Each row was made from one path, in order. Every step used is in the known rows, and no mark comes twice. Write each row's path.
Known rows
E -> H -> Q -> B -> X: [-1.47  0.18  1.49  0.58  1.55 -0.25 -0.55 -2.80  1.98  4.03 -0.65 -3.31
  1.94  0.00  1.38 -1.79  2.33  0.02 -4.71 -6.08  3.03  0.39  1.93]
U -> V -> E: [-0.90  1.62  0.97 -1.00 -1.16  0.75  0.37 -0.97  1.34  0.35  1.82  1.38
 -0.99  1.48  1.21 -1.23 -0.13  0.13  4.11  2.31 -1.36  2.38 -1.07]
V -> B -> X -> E -> Q -> U: [ 3.67 -0.21 -1.47 -0.81  3.04 -1.39  0.82 -0.41 -2.85  0.31  0.41  2.69
  1.45 -0.16  1.28  0.09  0.64 -1.07 -2.02  0.10 -1.15 -2.48 -2.07]
Q -> U: [-0.60  0.62  0.34  1.42  0.88  1.14  1.01  1.95  1.33 -0.29  2.52  1.36
  3.75  0.17 -0.76  0.01 -1.04 -0.59 -5.70  2.64  3.45  0.34  0.13]
E -> Q -> U -> V: [ 2.62  0.90 -0.85 -1.03 -0.87  2.24  1.27 -1.35  0.10 -2.98  0.94 -0.51
  1.78 -2.55 -1.32  4.24  1.45  2.58 -1.30  1.26  1.61 -0.85 -2.26]
Q -> B -> X -> E -> H -> V: [-2.61 -0.76 -0.97 -0.63  1.70 -3.24  0.66 -2.53  0.10  0.79 -1.19 -3.66
 -4.34 -0.37  0.92 -0.43 -1.77 -1.99 -1.20 -2.33  4.05  1.53  1.69]
V -> E: [-2.56  0.78  2.02 -0.62 -0.85 -0.62  2.03  0.15  0.67  3.43  4.14  3.24
  0.52  3.59  1.70 -3.69 -0.22 -0.90 -0.84  2.62  0.16  1.80 -0.28]
E -> Q -> U -> V -> B -> X: [ 3.01 -0.18 -2.31 -1.01  0.92  2.34 -0.49 -0.90  0.57 -3.25 -2.26  1.98
  0.11 -4.27  1.44  2.73  3.02  2.55 -0.23 -3.12 -1.78 -3.26 -3.10]
X -> E -> Q: [ 0.32  0.61 -0.10 -2.41 -1.64 -1.06  2.91 -1.06 -2.60  2.28  4.11  0.81
  2.29  1.17  0.32  0.77 -0.66 -1.38  0.05  3.41  0.64  0.21 -0.69]
X -> U -> V: [-0.34 -0.36  0.42  1.84 -3.62  0.79 -1.24  3.43  0.03 -1.81 -1.22 -1.33
  2.10  0.04 -3.19  0.94 -2.64  1.77  0.72  2.70  1.47 -0.50  1.41]
Q -> B -> X -> U -> V: [-0.64 -0.52 -0.24  1.93 -2.91  0.41 -3.40  0.23  3.03 -4.66 -3.43  0.44
 -1.90 -0.68 -2.74 -2.42 -2.48  2.78  0.16 -0.52  3.69 -0.92 -0.23]
U -> V -> B -> X -> E -> Q: [ 2.38 -0.32 -2.52 -2.53 -0.68  0.45 -0.31 -1.85 -1.66 -0.84 -1.54  1.30
 -1.26 -2.40  2.45  0.37  0.40  0.34  6.32 -0.62 -4.14 -1.06 -1.49]
U -> V: [-0.95  0.34 -0.09 -0.13 -2.91  1.47  0.41  1.11  1.74 -1.03  0.12  0.15
  1.74 -1.99 -0.02  0.54 -1.11  1.09  1.63  1.94  0.66  2.29  0.17]
Q -> U -> V -> B -> X: [ 1.15 -0.20 -2.18  1.53  2.45  2.43 -1.68  1.40  2.52 -2.61 -2.61  2.28
 -0.13 -3.30  1.42  0.40 -0.19  1.17 -0.49 -1.14 -1.01 -1.69 -1.77]
B -> X -> U -> V: [-2.15  0.60  0.37  1.10 -3.56 -0.70 -0.96  2.16  1.04 -3.50 -3.12 -0.16
 -0.83 -1.39 -2.23 -0.85 -2.36  0.08 -0.34  0.00  0.08 -0.45  0.45]
V -> E -> H -> B -> X -> U: [-4.69  1.87  1.27  3.64  0.31 -4.66  0.68 -0.43 -1.58  3.20  0.12  0.63
 -1.78  3.33  0.51 -1.89 -1.99 -1.90 -4.10 -1.93  0.01 -0.01  5.51]
B -> X: [-3.87  1.01  0.50  0.33 -2.54 -0.87  1.46  0.62  1.68  0.67  1.09  2.49
  1.03 -0.24  2.12 -2.61 -0.45 -1.75 -4.04 -1.44  0.74  0.67 -0.40]
X -> U -> V -> E -> H -> B: [-1.30  0.36  0.41  2.77  0.10 -2.44 -1.06  0.14 -1.10  2.22 -0.29 -0.97
 -0.76  2.06 -2.19  1.35 -2.30  0.85  1.19  2.35  0.60  1.25  5.55]
E -> Q -> U -> V -> B: [ 4.45 -1.44 -1.95 -1.68  2.25  4.03 -0.55  0.08 -0.32 -1.12  0.37  0.83
  2.99 -2.72 -0.14  3.81  2.47  4.25  1.22  0.10 -0.98 -2.82 -2.68]
Q -> U -> V -> E: [ 1.59  1.78  0.74  0.80  2.08  0.44 -0.28 -1.06  1.60 -1.32  1.70  1.58
 -0.58  0.36 -0.47  0.00 -0.88  0.84  0.38  3.07  0.50  1.60 -1.39]
B -> X -> E -> H: [-3.01  0.75  0.56 -0.33 -0.07 -3.36  1.80 -1.69  0.83  2.33  0.39 -2.29
 -0.21  0.86  0.57 -1.04 -2.24 -4.95 -1.21  1.64 -0.78  2.64  2.13]
E -> H -> X -> U -> V -> B: [ 1.33 -4.06 -1.46  2.89  2.61  1.19 -3.12  5.25  0.59  1.70 -2.64 -3.07
  2.10 -0.86 -4.31  3.55  0.21  0.83  0.27 -0.04 -2.93 -1.27  1.52]
U -> V -> E -> Q -> B -> X: [ 0.05  0.99  0.03 -2.77 -2.11  0.04 -1.48 -6.42  2.68 -2.05 -0.13  1.35
 -5.87 -0.16  2.26 -1.39  2.04  3.41  2.90 -2.94  0.08  0.24 -4.50]
X -> E -> H -> U: [-0.73 -0.53  0.64  1.00  0.83 -1.15  1.09  0.88 -3.44  1.99  1.04 -4.99
  3.25  2.38 -2.13  1.80 -0.42 -4.88 -0.14  2.19  2.09  2.07  3.03]
H -> U -> V -> B: [ 1.18 -2.49 -1.20  0.94  0.22  4.45 -2.01  3.58 -1.87 -2.33 -2.25  0.59
  3.15 -1.57 -0.42  1.22  1.83  0.93  4.30 -1.14  0.03 -1.19  0.19]
X -> E: [-0.66  0.30  0.17 -0.93 -0.87 -1.26  1.73  1.19 -1.29  2.13  3.19  1.14
  3.34  1.89  0.08 -2.51 -3.44 -2.92  0.29  4.64  1.68  2.49  0.99]
U -> V -> B -> X: [-0.55 -1.35 -1.39 -0.49 -0.43  2.29 -1.42  1.39  2.38 -1.25 -2.24  2.49
 -0.25 -2.64  3.05 -1.06  0.05  0.85  2.84 -2.14 -2.62  0.25 -1.59]
Q -> U -> V: [ 1.64  0.96 -0.46  0.94  0.10  2.36 -0.36  0.31  2.48 -2.56  0.21  0.64
  2.60 -1.85 -1.36  1.71 -1.40  1.06 -1.63  1.99  2.54  1.46 -0.64]

Write each row's path
[-0.84  0.41  1.65  1.58 -0.89 -0.62 -3.60 -1.41  2.22 -3.17 -2.09  1.45
 -5.20  2.28 -1.61 -3.85 -1.96  2.12  1.80  0.43  2.16 -0.18 -1.17]	Q -> B -> X -> U -> V -> E
[-3.91 -2.92 -0.27  0.71  2.72 -1.49  0.70  4.52 -2.25  2.19 -3.54 -2.31
 -1.56 -0.38  0.18  0.65  0.94  0.46 -4.04 -4.20 -1.79 -4.16  3.46]	E -> H -> V -> B -> X -> U
[-1.49  1.01  0.47 -4.18 -0.53 -0.33  4.45 -1.08 -3.31  2.53  3.11  0.89
 -2.87  0.63  2.99  1.15  4.10  1.65 -1.08 -2.56 -0.80 -1.63 -0.89]	H -> V -> E -> Q
[-1.82  1.55  0.30  0.16 -0.97 -2.61  1.61 -0.57 -0.55  0.69  1.96  1.59
  0.21  0.39  1.49 -3.22 -3.07 -4.33 -0.93  1.47  0.69  1.78  0.30]	B -> X -> E
[ 0.79 -2.51 -1.61 -1.00 -0.93  3.02 -1.45  2.80  1.58 -0.26 -0.16  2.58
  2.94 -1.32  0.85  0.46 -0.41  1.97  3.38  1.47 -1.43  0.33 -0.68]	U -> V -> B
[ 0.76  1.47  0.68 -3.17 -2.02  0.46  1.62 -2.91 -0.23  0.13  2.41  0.65
 -1.61  0.62  1.08  0.82  2.53  1.99  4.07  0.80 -2.47  0.92 -2.40]	U -> V -> E -> Q
[-3.62  0.73 -0.75 -1.08  0.88 -4.39  3.33 -0.48 -1.47  2.26 -0.72 -3.57
 -2.99 -1.32  1.88  0.30 -1.17 -3.78 -2.21 -1.65 -0.06  1.39  2.54]	B -> X -> E -> H -> V
[-2.37 -1.53 -0.26 -0.03 -0.63  1.31 -0.07  2.74  1.00  1.40  0.42  3.53
  1.33  0.08  3.08 -2.98  0.62 -0.17 -1.63 -2.04 -1.64 -0.81 -0.55]	V -> B -> X
[-1.51 -1.81 -0.69 -0.33  2.34 -2.59 -0.24  0.45 -0.54  3.76 -0.45 -0.39
  0.68  0.80  2.85 -1.26 -2.06 -4.33  0.44  0.88 -2.79  0.93  1.55]	V -> B -> X -> E -> H
[-2.33 -2.02  0.00  1.59 -0.07  0.00 -1.49  4.99 -0.93  0.53 -1.27  2.87
  1.28  1.99  0.32 -3.34 -1.60  0.25 -2.44 -1.17 -1.20 -3.91  0.69]	V -> B -> X -> U
[ 1.59  1.46  1.18 -1.65  1.61 -0.24  2.19 -1.52 -1.41  1.48  4.94  2.36
  0.55  2.47  0.59  0.24  2.09  1.24 -3.86  1.50 -0.04 -0.80 -2.19]	V -> E -> Q -> U
[ 0.07 -0.87 -0.80  0.80  0.52  3.33 -1.65  2.46 -0.67 -4.06 -4.55  0.62
  0.49 -2.74  0.84 -0.40  2.20 -0.48  2.91 -4.40 -1.62 -1.43 -0.07]	H -> U -> V -> B -> X
[ 0.17  0.31  0.06  1.11 -2.23  3.30 -0.03  1.47 -0.24 -3.72 -1.39 -2.18
  2.06 -1.26 -2.10  1.71  1.69 -0.41  1.96 -0.29  2.43  1.07  1.33]	H -> U -> V
[-0.39  1.73 -0.21 -2.43 -2.31 -2.78  3.00 -1.84 -1.85  0.33  2.06  0.71
 -0.34 -0.33  1.97 -1.03  0.36 -3.17 -1.00 -0.05 -0.95  0.33 -1.23]	B -> X -> E -> Q
[ 0.66 -2.77 -0.53  1.47 -0.08  2.79 -2.97  5.50 -0.42 -1.14 -1.86  1.05
  2.93  0.30 -2.53  0.25 -1.93  3.05  3.42  1.97 -1.09 -2.97  0.64]	X -> U -> V -> B
[ 0.97  1.78 -0.01  2.53  3.12 -1.36  0.18 -2.67  0.91  1.08  0.80  0.07
  0.44  0.39 -0.49  2.53 -1.16  0.53 -1.05  1.29  1.69  3.01  3.72]	Q -> U -> V -> E -> H -> B
[-3.26  0.56  0.85 -1.53  0.46 -0.94  2.85  0.74 -2.09  2.81  2.51  2.23
 -2.43  1.93  2.38 -1.31  0.99  0.28 -1.24 -0.73  0.42  0.34  0.35]	H -> V -> E
[ 4.36  2.94  1.79  1.39  3.02  1.82  0.18 -1.86 -1.19  1.37  1.64 -0.44
  2.23  1.08  0.39  0.21  2.16  1.32  0.40 -0.14 -0.09 -0.71  0.92]	H -> Q -> U -> V -> E
[-4.45 -1.71 -1.51 -0.77  2.48 -0.52  2.14  2.43 -0.63  2.99 -2.56 -1.30
 -1.79 -2.32  3.38  0.99  1.84  0.11 -2.68 -5.35 -2.30 -1.85  1.89]	E -> H -> V -> B -> X
[-1.97 -1.83 -0.15  1.21  0.47 -0.41  1.28  2.10  1.83  4.53  1.73 -2.87
  2.71 -0.56 -1.12  1.59  1.32 -2.94 -5.89 -0.97 -0.38  2.35  1.00]	E -> H -> X
[ 1.98 -0.38  0.52 -0.65 -1.01  0.97 -2.88 -2.16  0.10 -1.75  0.18 -0.01
 -2.98  2.69 -2.94  0.00 -0.30  5.30  3.23  1.28  1.62 -1.53 -2.08]	X -> U -> V -> E -> Q -> B
[-0.81  0.13  1.53 -0.30 -1.24 -2.06 -0.96 -2.35 -0.34  0.01  1.00  1.36
 -4.44  3.60 -0.47 -3.30  0.79  2.14 -2.11 -1.52  1.60 -2.71 -2.70]	V -> E -> Q -> B -> X -> U
[-1.37  0.05 -0.52 -2.68 -2.46  0.52  0.85 -3.24  2.24 -0.93  0.70  1.52
 -1.29 -0.70  1.75 -1.52  1.87  1.64 -3.27 -4.39  3.32 -0.50 -3.04]	E -> Q -> B -> X
[ 2.75 -3.75 -1.71  2.77  0.71  2.06 -3.16  6.50 -0.49 -0.39 -2.72  0.45
  2.22 -1.16 -3.77  0.86  0.11  1.59  0.64 -0.44 -1.87 -2.41  0.04]	H -> X -> U -> V -> B
[ 3.27  2.80 -1.16 -1.12  0.03 -1.64  1.36 -3.64 -0.83 -3.94 -0.59 -0.57
 -1.21 -3.26 -0.40  2.74 -0.19 -0.97  0.46  1.64 -0.10 -0.27 -1.75]	B -> X -> E -> Q -> U -> V
[-3.72 -0.10  1.84 -0.90  0.96 -1.94  1.70 -1.32  0.79  5.24  3.86 -1.01
 -0.44  3.89  1.30 -0.64  0.69 -1.55 -1.30  1.86 -1.79  2.26  1.32]	V -> E -> H
[ 4.77  1.33 -1.37 -1.03  0.88 -0.04  0.76 -2.25 -1.34 -2.30  1.22 -1.46
  1.30 -2.10 -2.10  3.92 -0.96  0.18  1.69  4.18  1.26  0.67 -0.98]	X -> E -> Q -> U -> V
[ 1.44  0.67  0.17 -1.33  0.16  0.81  2.76 -0.10 -0.61 -0.01  3.53  0.70
  3.23 -0.69 -0.57  2.30  2.13  1.43 -5.45  0.55  2.33 -1.47 -2.30]	E -> Q -> U
[ 1.81  1.34  0.69  0.84  0.78 -1.41 -1.01 -2.09  0.08  1.82  0.46  0.11
  1.92  0.88  1.52 -4.64 -0.64 -1.25 -0.92 -2.65  3.91  0.14  0.62]	H -> Q -> B -> X -> E
[-0.17 -1.38  0.14  2.73 -0.21 -0.68 -1.54  3.45  0.87  0.55 -1.95 -5.62
  0.65 -1.53 -5.25  3.54 -0.60 -0.70 -2.21  0.81 -0.90  0.84  1.95]	E -> H -> X -> U -> V
[ 0.43  1.97  1.52 -0.69 -2.48 -1.31  0.17 -1.80 -1.33 -1.81 -1.14  0.21
 -4.63  0.59  0.02  0.02  0.84  1.16  1.82 -1.24 -3.35 -2.27 -1.55]	B -> X -> U -> V -> E -> Q
[-1.07 -1.60 -0.71  1.46  3.06 -1.29 -0.86  1.65 -3.27  1.24 -1.57 -2.16
  1.30  1.00  0.93 -0.18  0.67 -5.85  0.92 -1.54 -0.98 -0.01  2.32]	V -> B -> X -> E -> H -> U
[-1.24 -0.15 -0.52  0.19 -0.62 -1.50 -1.32 -1.74  1.85 -0.11  1.54  1.97
 -0.62  0.92  0.53 -4.34 -3.60 -2.30 -0.31  1.14  4.56  1.70 -0.82]	Q -> B -> X -> E
[ 3.51 -0.01 -2.16  1.24  3.26  0.12 -2.02  0.07  0.07 -2.82 -1.80  2.61
 -0.02 -2.49  0.66 -0.31 -2.74 -1.32  2.58  2.44 -1.28 -0.31 -0.61]	Q -> U -> V -> B -> X -> E
[ 2.29 -0.78 -1.28  1.14  1.12  0.93 -2.61  1.68 -3.05 -3.81 -3.27 -0.14
 -0.16 -1.52  0.38 -0.33 -0.08 -2.95  5.60 -0.91 -1.48 -0.54  0.53]	H -> U -> V -> B -> X -> E
[ 0.07 -1.73 -0.35 -1.91 -3.06  1.77  0.71 -1.72  2.07 -0.15  2.73  0.75
  1.66  0.62  0.19 -0.60  1.56  3.19 -1.91 -0.68  4.70 -0.07 -2.54]	E -> Q -> B
[ 1.06  2.00  2.45 -0.41  1.94  0.25  0.23 -2.85 -0.15  5.27  0.87 -3.94
  1.49  1.42  0.98  1.55  2.81  0.50  2.67 -1.35 -3.02  0.47  2.92]	U -> V -> E -> H -> Q
[ 0.03  1.02  1.38  0.99 -1.20 -0.19 -1.16  1.54 -0.50 -0.87  0.73  0.22
 -1.40  2.92 -2.04 -1.47 -2.39  1.14  3.00  3.42 -0.89 -0.13  0.49]	X -> U -> V -> E
[ 2.98 -0.13  0.25 -1.90 -0.87  2.60 -2.16 -3.29 -0.45 -2.92 -0.06 -1.59
 -2.32  0.76 -1.39  1.36  4.48  2.58  4.25 -2.15  2.28 -0.04 -2.30]	H -> U -> V -> E -> Q -> B
[-2.78  0.92  1.37 -1.54 -0.16 -0.36  0.66 -2.23  2.42  2.56  1.02 -2.66
 -2.01  1.50  0.26  0.86 -0.22 -0.06  3.36  2.12 -2.57  3.60  0.69]	U -> V -> E -> H
[ 7.37  1.26 -1.44  0.41  1.41 -0.10  0.93 -1.23 -1.38 -2.12  0.90 -1.63
  1.69 -3.33 -2.74  4.54  0.65 -1.26 -0.82  1.35  0.13  0.74 -2.34]	H -> X -> E -> Q -> U -> V
[-2.68  1.63  1.72  1.50 -0.67 -3.22 -0.65 -0.88  1.17  0.62 -1.98 -3.24
 -4.65  1.93 -0.82  0.27 -1.29 -1.34  1.16  0.21 -3.29  0.15  1.55]	B -> X -> U -> V -> E -> H
